Each row was made from one small tree. Brackets hold a mark, then the marks that hang from it, in the order of their numbers. Every link used is in the known rows. Write each row's tree.
Known rows
(Q76 (Q900 Q144 (Q753 Q324 Q688))): [ 4.32 -1.78  3.55 -3.22 -2.71 -3.34 -0.22 -2.47  0.11 -0.88  2.00 -1.55
 -0.64  0.16  2.60 -0.63 -0.85  0.37  0.44 -3.69 -1.07  3.74]
(Q900 (Q76 Q982) (Q753 Q324)): [ 3.30 -2.71  4.51 -2.48 -1.71 -1.34 -0.22  0.12  0.36  0.65  0.93 -1.96
  2.32  0.72 -0.17  4.57 -1.76  2.05  1.78 -2.91  0.42  2.40]
(Q900 Q76): [ 0.41 -3.15  1.49 -0.68  1.04 -1.47 -2.82 -0.87 -0.68  0.75 -0.65 -1.66
  0.37  0.00 -1.41  0.89  0.11 -1.87  0.98 -0.98  1.30 -0.57]
(Q945 (Q277 (Q900 Q76 Q580))): [ 2.41 -1.98 -1.45 -0.83  2.25 -1.14 -3.07 -0.74  2.26 -2.01 -0.05 -1.08
 -0.27  1.17 -2.54 -1.61  1.52 -1.00  1.12 -2.21 -0.39  1.00]
(Q277 Q900): [ 0.79 -2.13  0.07 -1.90  0.71 -1.50 -1.49  0.43 -0.12 -4.12 -0.92 -1.19
  1.05 -0.24 -0.50 -1.40 -1.43 -2.10  0.47 -2.70 -3.21 -0.30]
(Q76 (Q900 Q144)): [ 0.62 -4.79  3.40 -1.54  0.15 -1.32 -3.95 -1.65  0.09 -0.36  0.07 -2.24
 -0.66  0.63 -0.28 -1.08  0.43 -2.23  0.46  0.02 -0.89 -1.52]
(Q900 Q76 Q580 Q753): [ 2.25 -1.46 -1.58 -1.16  1.76 -1.31 -2.35 -0.78  0.40  3.05  1.03 -1.24
  1.24  0.33 -3.02  2.73  2.27  1.68  1.41 -2.49  1.32  2.38]
(Q580 (Q900 Q76 Q144 (Q753 Q688))): [ 1.84  0.56  0.05  0.63 -2.07 -0.01 -3.67  0.65 -0.22  2.88 -0.29  0.05
 -0.91  1.41 -2.34  0.37  0.08  1.80 -0.38 -1.91  1.36 -0.54]
(Q753 Q688): [ 1.13 -2.53  1.01 -1.55 -0.82 -1.98 -1.09 -3.06  0.36 -2.02 -0.02 -2.05
  0.03 -1.07  1.79 -1.51 -0.87 -4.92  1.97 -2.82 -1.08  1.57]
(Q76 Q900): [ 1.06 -5.59  2.59 -1.41  0.48 -1.66 -1.54 -2.36 -0.13 -1.44 -0.42 -1.93
  0.49 -0.30  1.62 -0.99  0.76 -2.89  1.35  0.07 -1.82 -1.15]
(Q580 (Q900 Q76 (Q753 Q324))): [ 1.89 -1.82  1.62 -0.19 -0.32 -1.61  0.35  2.16 -0.46  2.43 -0.96  0.35
  1.45  1.23 -1.16  1.73  0.48  2.64  0.73 -2.66  0.41 -0.38]
(Q945 (Q277 (Q900 Q144 Q580))): [ 1.06 -2.35 -0.64 -1.69  2.06 -0.86 -3.33 -0.15  2.97 -2.23  0.14 -1.56
 -0.76  1.58 -2.55 -2.96  1.04 -2.38  1.23 -2.21 -1.91  0.62]
(Q945 (Q277 (Q900 Q580))): [ 1.29 -3.25 -1.53 -1.69  2.37 -1.19 -1.04 -1.03  2.77 -3.34 -0.33 -1.51
  0.63  0.63 -0.90 -2.83  1.23 -3.27  2.00 -2.36 -2.63  1.16]
(Q753 Q324 Q688): [ 2.62 -2.29  2.73 -2.63 -1.37 -3.76  0.85 -2.29  0.47 -2.98  0.55 -1.69
 -0.17 -0.64  2.91 -1.79 -1.81 -4.46  1.95 -5.03 -0.96  3.40]
(Q945 (Q277 (Q900 Q76 Q144 Q580))): [ 1.96 -1.14 -0.66 -1.02  2.00 -0.58 -5.38  0.05  2.35 -1.05  0.30 -1.30
 -1.55  2.19 -4.15 -1.67  1.14 -0.26  0.05 -2.23  0.52  0.62]
(Q688 Q753): [ 0.38 -4.57  0.04 -0.18 -0.53 -0.53  0.59 -0.55  2.65 -0.99 -1.09 -1.93
  2.23 -0.05  0.45  0.33 -1.23 -4.87  1.27 -0.43 -1.19 -1.14]
(Q580 (Q900 Q76 Q753)): [ 0.78 -1.92  0.12  0.79  0.08 -0.10 -1.32  1.69 -0.87  3.34 -1.54  0.00
  1.50  0.73 -2.38  1.79  1.45  2.01  0.88 -0.39  0.49 -1.99]
(Q900 Q753): [ 0.26 -3.22  0.57 -1.70  0.54 -1.60  0.82 -1.24 -0.04  1.00  0.04 -1.85
  2.44 -1.29 -0.07  1.32  0.88 -1.03  1.89 -1.00 -1.37  0.85]
(Q580 Q900): [-0.80 -4.25  0.95  0.33  0.54 -0.15 -1.25  0.89  0.18  0.27 -2.43 -0.65
  0.98  0.49 -0.56 -1.28  0.37 -3.11  1.93 -0.46 -1.82 -3.56]
(Q900 (Q76 Q982) Q580 Q753): [ 3.28 -2.49  0.41 -1.52 -0.10  0.18 -3.29 -0.85  1.42  2.20  1.48 -2.02
  2.01  1.29 -2.59  4.58  0.56  1.87  2.40 -2.23  0.47  2.37]
(Q277 (Q900 Q144 Q580) Q945): [ 2.11 -1.21 -2.80 -1.75  1.45 -1.02 -4.51 -0.96  0.69 -0.76  0.58 -2.42
  0.19  1.33 -3.16 -3.09  2.80 -1.13  0.83 -5.34 -2.39  0.45]
(Q900 Q144 Q580 Q753): [ 1.04 -1.99 -0.61 -2.16  1.41 -1.16 -2.72 -0.70  1.29  2.45  1.32 -1.82
  0.74  0.85 -3.25  1.25  1.77  0.18  1.52 -2.34 -0.08  1.97]

Write each row's tree
[ 1.00 -2.53 -0.23 -1.97  0.80 -1.14  1.98 -0.71  1.36 -2.15 -0.28 -1.56
  2.15 -1.02  0.05 -1.06  0.68 -0.75  1.18 -0.73 -3.29  0.94] : (Q945 (Q277 (Q900 Q753)))
[ 2.61 -1.63  1.25 -1.61 -0.49  0.55 -5.58 -0.07  1.61  3.03  1.81 -2.27
  0.77  2.34 -4.30  4.36  0.20  2.61  1.41 -2.00  1.50  1.87] : (Q900 (Q76 Q982) Q144 Q580 Q753)
[ 4.20 -1.61 -1.53 -1.54  0.03  0.38 -5.00 -1.29  0.83 -1.21  0.54 -2.49
  1.40  1.84 -2.67  0.32  1.66  0.74  1.63 -5.26 -1.62  0.76] : (Q277 (Q900 (Q76 Q982) Q580) Q945)
[ 3.26 -4.19  2.33 -2.58 -1.08  0.46 -4.36 -1.52  2.00  0.96  2.10 -2.43
  1.20  2.09 -1.10  2.64  0.55  1.66  1.96 -0.94 -1.76  1.48] : (Q76 (Q900 Q144 Q580 Q753) Q982)
[ 4.60 -2.60  2.77 -3.26 -2.49 -3.49  2.14 -3.20  0.02 -1.96  1.52 -1.48
  0.66 -0.79  4.42 -0.60 -0.04 -0.28  1.34 -3.90 -2.05  4.26] : (Q76 (Q900 (Q753 Q324 Q688)))
[-0.82 -2.36  0.62 -0.16 -0.04  0.28 -1.76  1.70  0.27  2.95 -1.30 -0.63
  1.01  1.13 -2.58  0.44  0.90  0.66  0.80 -0.35 -1.17 -2.29] : (Q580 (Q900 Q144 Q753))
[ 3.17 -1.02  1.21  0.31 -3.49  1.33 -2.38  0.14  0.55  0.99 -0.35 -0.68
  1.10  1.31 -0.05  2.50 -1.17  1.46  1.71 -1.92 -0.43 -0.12] : (Q580 (Q900 (Q76 Q982) (Q753 Q688)))
[ 5.08 -4.75  3.42 -3.60 -1.36 -1.52 -0.02 -1.58  1.90 -0.75  2.01 -2.10
  2.31  1.50  1.81  2.79  0.04  1.36  3.15 -3.55 -2.53  3.78] : (Q76 (Q900 Q580 (Q753 Q324)) Q982)
[ 4.77 -2.24  2.39 -2.59 -0.60 -1.33 -1.41  0.04  1.41  1.04  1.87 -1.93
  2.10  1.80 -1.18  4.53 -0.48  2.25  2.52 -4.53  0.60  4.03] : (Q900 (Q76 Q982) Q580 (Q753 Q324))
[ 3.21 -1.30  1.84 -3.09 -1.88 -3.56  2.81 -2.13  0.30 -1.29  1.34 -1.45
  1.18 -1.13  2.81  0.00 -1.08 -1.43  1.80 -4.84 -1.35  4.75] : (Q900 (Q753 Q324 Q688))
[ 3.44  0.37 -2.83 -2.27 -1.64 -1.83  0.93 -2.97 -0.55 -1.80  0.77 -1.94
  1.83 -1.74  1.22 -2.52  1.81 -0.16  0.68 -5.56 -3.90  2.97] : (Q277 (Q900 (Q753 Q688)) Q945)
[ 0.72 -3.07  4.41 -0.77 -1.18  0.53 -6.22  0.05  0.64  0.58  0.13 -2.69
 -0.19  2.04 -2.94  2.70 -1.94 -0.97  0.88 -0.70  1.42 -1.00] : (Q900 (Q76 Q982) Q144)
[ 2.16  0.57 -1.67 -1.31 -0.06 -0.88 -3.20 -0.20 -1.37  1.66  0.60 -1.70
  0.89  0.52 -3.78 -0.06  2.42  3.46 -1.19 -3.85 -0.64  0.11] : (Q277 (Q900 Q76 Q144 Q753) Q945)
[ 3.06 -0.54 -2.06 -1.15  1.81 -1.28 -4.57  0.61  0.18 -2.37  0.15 -0.65
 -0.23  1.41 -3.03 -0.39  0.12  0.47  0.27 -4.09 -0.28  1.15] : (Q277 (Q900 Q76 Q580))
[ 3.92 -1.63 -0.43 -2.31 -1.12 -1.70 -3.34 -3.34  1.14  0.66  2.47 -1.66
 -0.97  0.73  0.40 -0.75  1.51  0.24  1.05 -2.98 -0.79  3.70] : (Q76 (Q900 Q144 Q580 (Q753 Q688)))
[ 0.99 -1.99  2.90  0.52 -1.99  2.06 -4.48  2.28  0.44  3.44 -0.76 -0.87
  1.02  2.73 -3.60  3.63 -0.68  3.09  0.70 -0.15  0.62 -2.55] : (Q580 (Q900 (Q76 Q982) Q144 Q753))
[ 0.73 -1.65 -0.67 -1.72  0.35 -1.04 -3.16 -0.74 -0.45 -1.32 -0.25 -2.35
  0.33  0.28 -2.10 -3.06  1.40 -1.54  0.07 -3.92 -2.59 -1.08] : (Q277 (Q900 Q144) Q945)
[ 2.34 -5.29  3.75 -2.14 -1.84  0.17 -0.59 -2.18  0.66 -0.78  0.65 -2.56
  2.62 -0.08  1.92  2.88 -0.41  0.39  2.22  0.27 -2.88  0.36] : (Q76 (Q900 Q753) Q982)
[ 1.55 -0.94  2.56 -0.16 -0.60 -1.38 -1.86  3.07 -0.31  3.33 -0.60  0.27
  0.17  2.18 -3.10  1.79  0.08  3.25 -0.07 -2.58  1.49 -0.92] : (Q580 (Q900 Q76 Q144 (Q753 Q324)))
[ 0.52 -2.94  3.60  0.97 -1.49  1.95 -6.52  2.23  0.59  1.57 -1.42 -1.06
 -0.31  3.10 -3.54  1.96 -1.45  0.09  0.99 -0.08  0.90 -4.08] : (Q580 (Q900 (Q76 Q982) Q144))
[ 2.14  0.20 -1.01 -1.49  0.31 -1.21 -1.48  0.90 -1.13 -1.22 -0.08 -0.50
  1.56 -0.11 -2.30  1.57 -0.32  2.97 -0.68 -2.62 -1.02  0.95] : (Q277 (Q900 Q76 Q753))
[ 2.51 -3.34  1.33 -1.17  0.18  0.19 -5.02 -0.84  1.62  0.49  0.68 -2.45
  0.80  1.92 -2.38  2.85 -0.16 -1.20  2.57 -2.27  0.82  1.00] : (Q900 (Q76 Q982) Q580)
[ 2.09 -0.84  2.89 -1.34 -1.37  0.66 -6.68  1.44  0.35 -2.69  0.10 -1.80
 -0.31  2.37 -3.32  1.46 -3.31  0.90 -0.34 -2.24 -0.73 -0.97] : (Q277 (Q900 (Q76 Q982) Q144))
[ 1.68 -1.32 -0.27 -1.19  0.79 -1.05  0.09 -0.22  0.81 -0.90 -0.14 -1.02
  1.40 -0.32 -1.56  0.14  0.84  1.42 -0.03 -0.79 -0.80  0.71] : (Q945 (Q277 (Q900 Q76 Q753)))
[ 0.20 -1.26  0.80  0.73 -0.04  0.28 -3.66  2.15 -0.45  4.24 -1.20 -0.22
  0.13  1.69 -4.08  1.62  1.00  2.80 -0.26 -0.37  1.33 -2.50] : (Q580 (Q900 Q76 Q144 Q753))
[ 2.66 -0.30 -3.55 -2.32  1.10 -1.11 -2.57 -0.76  0.51  1.15  1.37 -2.11
  1.38  0.89 -3.30 -1.36  3.49  1.99  0.40 -5.34 -2.63  1.89] : (Q277 (Q900 Q144 Q580 Q753) Q945)
[ 1.25 -3.03  1.82 -1.18 -0.33 -1.90  2.37  1.97  0.06  1.05 -1.26 -0.22
  2.21  0.59  0.33  0.40  0.43  0.31  1.85 -2.73 -1.79 -0.30] : (Q580 (Q900 (Q753 Q324)))
[ 3.56 -2.99  3.84 -2.50 -3.93  0.16 -2.91 -3.03  1.18 -0.94  1.97 -2.54
  0.21  0.73  1.84  1.36 -1.53  0.12  1.32 -1.31 -1.97  2.04] : (Q76 (Q900 Q144 (Q753 Q688)) Q982)
[ 3.42 -0.83 -3.51 -1.18  1.67 -1.23 -4.02 -1.31 -0.20 -0.35  0.33 -1.60
  0.65  0.89 -3.22 -1.71  3.41  0.34  0.67 -5.45 -0.79  0.82] : (Q277 (Q900 Q76 Q580) Q945)
[ 2.11  0.57  0.65 -1.09 -1.66 -1.48 -3.43 -1.87 -0.45  2.33  1.42 -1.41
 -0.84 -0.14 -1.71  1.23 -0.21  0.89 -0.30 -2.48  2.00  2.42] : (Q900 Q76 Q144 (Q753 Q688))
